What can hang from each mark:
tiris: lamil tigek
sipa: pulum tigek
lamil: pira
pira: lamil pulum
zakub: tibon tigek
tigek: tiris zakub
pulum: pira sipa

Known rows, with every way that one mark hangs from another:
{pira lamil {pulum sipa}}: [-18.4 -15.1  22.8  -0.8 -15.4 -17.6  13.1  55.6 -17.8  14.4  -5.0  24.1
   9.9  -8.3   0.9  -8.2  32.7 -16.6  31.0]
{tiris {lamil {pira {pulum sipa}}} tigek}: [  7.6 -10.6   9.0  23.8 -16.1 -42.2   8.7  -9.2 -18.6  14.3  21.7  33.7
  -8.8 -41.9  -8.6   3.6  35.0  -2.6  -5.5]
{pulum {pira lamil} {sipa {tigek tiris}}}: [-35.8  11.2  10.0  -9.8  27.5 -10.9   7.1  12.7   0.9  -3.8  12.8 -30.2
  16.2  14.9   3.4  -0.5   5.1   7.6  11.2]
{tigek zakub}: [ 30.7 -10.8   2.8  -2.2 -26.1  37.1   9.2  19.5  -4.6 -11.3 -16.0  22.2
  -3.6  28.4  10.7   4.1 -10.6  -6.4   5.4]
{sipa pulum {tigek tiris {zakub tibon}}}: [  6.6  17.2   4.2  -9.1  47.9   4.4 -23.5 -12.7  28.3 -17.8  -5.3  -6.1
   3.0  -2.8 -12.7   9.6 -16.5  -0.8 -31.0]
{tiris tigek}: [-11.7 -24.8  -1.9   8.6 -15.3  14.0  -1.5  -9.1 -22.0  22.6   3.0  27.8
  -6.1 -10.2   1.4 -11.1   9.9 -22.6   3.7]
{zakub tibon}: [-30.3  -5.1   5.3   0.3 -18.5 -10.8 -41.2  -1.7  -4.9  24.3  -5.6  46.7
 -19.7 -16.1   1.0 -13.0  -6.4 -18.8  17.9]
{sipa {tigek tiris zakub}}: [ 21.7 -11.5  -4.0  -3.5  25.6  33.6  10.4  -6.5  -0.7 -21.9  -9.3 -39.5
  10.3  27.6  11.1  15.8 -15.5   5.3 -12.1]
{sipa {pulum pira}}: [ -9.9  33.0   1.2 -12.8 -18.6  18.8   2.6  16.2  22.1  13.5  11.8  50.3
 -12.0   6.4 -18.0   2.7 -25.1 -12.9   9.7]
{tiris lamil {tigek zakub}}: [ 25.6 -25.7 -23.1  32.1 -15.1  24.5   7.5  17.0 -21.1   0.6  -2.1  18.5
   1.5   3.0   7.3   0.4   7.5   0.5 -25.8]
{pira pulum}: [-13.8 -15.4   1.3   7.0 -23.3   5.9   5.6  31.8 -10.5  22.5   0.4  21.6
  -5.1 -12.8   3.9  10.7  -0.8 -19.8  32.1]
{lamil pira}: [ 12.4   1.6   6.4 -22.2 -35.7  -0.8   2.4 -41.3   2.4   5.8  -3.2  32.6
 -12.2  10.4  -2.3 -16.3  -0.1  -5.7  22.7]
{pulum {sipa {tigek zakub}}}: [ 41.7  -3.6  41.8  -3.2  -9.1  18.7  10.9  15.4 -17.4 -24.0  -9.1 -15.3
 -21.9  21.3  10.7  13.9 -15.3   8.3 -15.1]
{tigek {tiris {lamil pira}} zakub}: [ 34.7   2.5 -28.0   1.3   1.9   7.2  11.6 -33.6  14.4 -19.3  -3.9  16.9
  20.5  28.6   0.9  -2.1   4.8  13.4 -17.1]
{zakub tibon {tigek {tiris {lamil pira}}}}: [-31.1  14.6 -32.4  -4.2   4.8 -37.9 -36.9 -86.0  21.8  17.4   5.0 -16.6
  -6.6 -39.1  -8.7 -21.8   1.7   1.1   0.2]
{tigek {tiris {lamil pira}} {zakub tibon}}: [ 10.3   6.1 -28.0   7.3  13.8 -20.1 -25.9 -38.9  24.9 -15.1  -1.8  27.9
  13.8   2.3  -1.2  -4.9   8.0  13.7 -15.1]
{pira lamil {pulum {sipa {tigek tiris}}}}: [-30.8 -13.0  15.9  -3.7  34.0 -23.6  13.9  29.4 -12.4   3.4   1.5 -37.1
  24.1  -9.7   2.2   4.8  24.4  -5.3  13.6]
{tigek tiris {zakub tibon}}: [ -7.5  -5.4 -10.7   8.3  26.8   5.9 -28.9  -4.8  12.6 -12.4  -7.4  26.0
  10.9   5.7   9.1   4.1   1.5  -9.7  -3.4]
{tiris {lamil pira} {tigek {zakub tibon}}}: [ 23.9  -9.7 -21.9  20.5  -9.9 -17.9 -22.1 -31.4   8.4  -9.5   5.4  25.0
  -6.4 -21.5   2.0  -5.6  21.3  15.6 -13.9]
{sipa tigek}: [ -0.8  -9.0  12.6 -10.7 -19.7  17.5   0.0  -4.6 -17.2  12.8  -5.7 -19.0
 -19.5   6.4   5.7  -3.9 -25.8  -5.2  11.1]
{pira lamil}: [-19.1 -16.2  -6.5 -15.1 -27.8  10.7   6.6  21.6 -11.1  17.6 -16.8  19.7
  10.8  17.4   4.1 -31.5  13.2 -15.5  29.2]

Rows:
[-14.9 -13.9  29.0  -4.9  -4.0 -18.8  16.3  48.2 -20.4   8.2  -1.7 -31.5
   1.1 -11.5   4.7   2.3  19.5  -1.7  26.9] : {pira lamil {pulum {sipa tigek}}}
[-10.0  -3.8 -28.4  25.6  19.5  -3.2 -33.0   4.4   6.1  -0.1  -6.0  31.8
  13.4   0.6   5.0  -0.5  -1.2  -1.5 -21.9] : {tigek {tiris lamil} {zakub tibon}}
[-50.6   5.6 -31.8  11.0  11.0 -22.1 -43.2 -43.0   3.6  30.4   0.7 -14.6
  -6.9 -40.0  -3.9 -19.8  -8.9 -12.9  -7.1] : {zakub tibon {tigek {tiris lamil}}}
[ 45.4  12.0  17.8 -18.8  -2.9  36.6  14.4  10.1   9.7 -19.5 -11.2 -10.5
 -10.9  19.2 -10.7   7.7 -26.8   4.0 -21.3] : {sipa pulum {tigek zakub}}
[ 42.7 -21.2 -25.6  28.1 -13.1  -1.3  24.1   2.2   2.1 -12.3  11.2   4.1
   7.8 -17.1   2.4  19.4  29.1  12.7   1.6] : {tiris {lamil {pira pulum}} {tigek zakub}}
[-48.2   3.2 -12.7  -5.2  18.9 -13.5 -40.7 -52.6   9.9  19.8  -1.6 -18.9
  -8.2 -35.1  -0.5 -12.5  -7.8 -18.8  11.2] : {zakub tibon {tigek tiris}}
[ 24.3  23.3  -5.7 -22.2   1.3  33.8  28.1  44.8  32.1 -27.7  -3.2 -30.7
  10.6  31.9  -6.2   7.5 -12.5  19.3   9.7] : {sipa {pulum {pira lamil}} {tigek zakub}}
[ -8.5  10.6 -32.5 -10.2  -6.7 -12.5   0.6 -82.5  10.0  12.9   3.6 -27.4
   0.3 -13.0  -8.1 -18.5  -2.0   1.0  -3.2] : {zakub {tigek {tiris {lamil pira}}}}
[  3.3 -19.7 -21.5  38.5  -4.2  -0.8 -29.0  12.3 -10.5   5.1   0.8  28.9
  -5.5 -22.8   6.0  -2.6  11.2   0.9 -21.0] : {tiris lamil {tigek {zakub tibon}}}
[-21.1  27.5 -10.2 -24.3 -15.7  13.7  10.8  34.7  25.7  11.5   2.9  35.6
  10.4  14.5 -16.8 -18.5   1.3  -8.4  22.7] : {sipa {pulum {pira lamil}}}
[  5.5  12.3  13.4  -5.5  11.7 -31.9   0.0 -55.0  -8.7  -1.0   8.7  -7.6
  -4.0  -0.9  -8.6  -9.2  -1.7  13.5 -26.4] : {pulum {sipa {tigek {tiris {lamil pira}}}}}
[-27.3   9.9  16.3 -10.1 -23.2  -4.8   5.2  39.6  -1.7   5.1   4.2  30.8
   1.4  14.1   3.1 -12.5  12.9  -3.6  28.6] : {pulum {pira lamil} sipa}
[ 25.0  -3.7  30.6  -0.1  29.5  13.2   8.3  -4.3 -10.2 -26.8  -5.4 -23.3
   1.9  22.3   7.4  16.3  -7.0   4.4 -29.8] : {pulum {sipa {tigek tiris zakub}}}
[ 12.6  -9.1 -28.4  19.5   6.8  24.1   4.9   9.9  -3.5  -6.2  -8.8  19.0
  19.5  24.8   5.1   1.1  -5.1  -1.0 -24.2] : {tigek {tiris lamil} zakub}
[ -5.0  34.0   6.9 -17.2  -6.7  19.5   4.6   8.3  18.5   8.0  15.3  -4.9
 -21.8   2.9 -16.0  11.4 -37.8   1.6   5.2] : {sipa {pulum pira} tigek}
[  2.3   4.6  29.7 -10.6  26.6 -35.2  10.2 -33.1   1.7  -8.7  15.7 -24.4
   1.2 -17.3  -1.4  21.4  10.7   3.5   7.7] : {lamil {pira {pulum {sipa {tigek tiris}}}}}
[-20.3  -6.2   9.7  24.0  23.5 -26.3   2.4  16.1 -24.8  15.1  12.9 -17.8
   2.8 -23.6  -0.9  20.1  -0.7  -1.5 -18.5] : {pira {pulum {sipa {tigek {tiris lamil}}}}}
[ 24.6 -16.4  28.3   0.2   0.9   2.5  28.7  65.1 -10.9 -24.6 -11.3 -44.3
   8.7   8.3  12.6  18.7  20.6  11.5  15.3] : {pira lamil {pulum {sipa {tigek zakub}}}}
[ 18.8   7.7  21.1  -8.8  -7.0  15.5  22.2  49.0   3.8 -32.1  -1.0 -37.6
   0.7  32.1  13.3  14.0  -1.9  25.0  15.3] : {pulum {pira lamil} {sipa {tigek zakub}}}
[-16.8  26.7  -3.1 -27.2  -6.2  13.5  16.0  28.4  21.3   6.3   4.4 -19.6
   3.1  11.2 -13.9  -7.2 -13.7   6.5  18.3] : {sipa {pulum {pira lamil}} tigek}
[-28.9   1.4 -31.0   5.8  -0.8   4.7  -4.9 -38.1  -8.2  26.7  -2.6 -25.5
   1.4 -15.0  -4.7 -16.8 -11.8 -12.6 -10.0] : {zakub {tigek {tiris lamil}}}
[ 17.9   3.4  41.3 -14.7 -14.4 -29.4  12.3 -14.4  -4.6  -4.5   9.3 -18.7
 -21.9 -19.2  -2.5  18.5   4.3   8.3  20.6] : {lamil {pira {pulum {sipa tigek}}}}
[ 23.2   0.1  11.5  15.7  22.7   5.5   5.8   5.3 -17.5 -17.5  -4.0 -18.4
   2.8  18.0   4.3  10.5  -9.9  12.9 -46.7] : {pulum {sipa {tigek {tiris lamil} zakub}}}
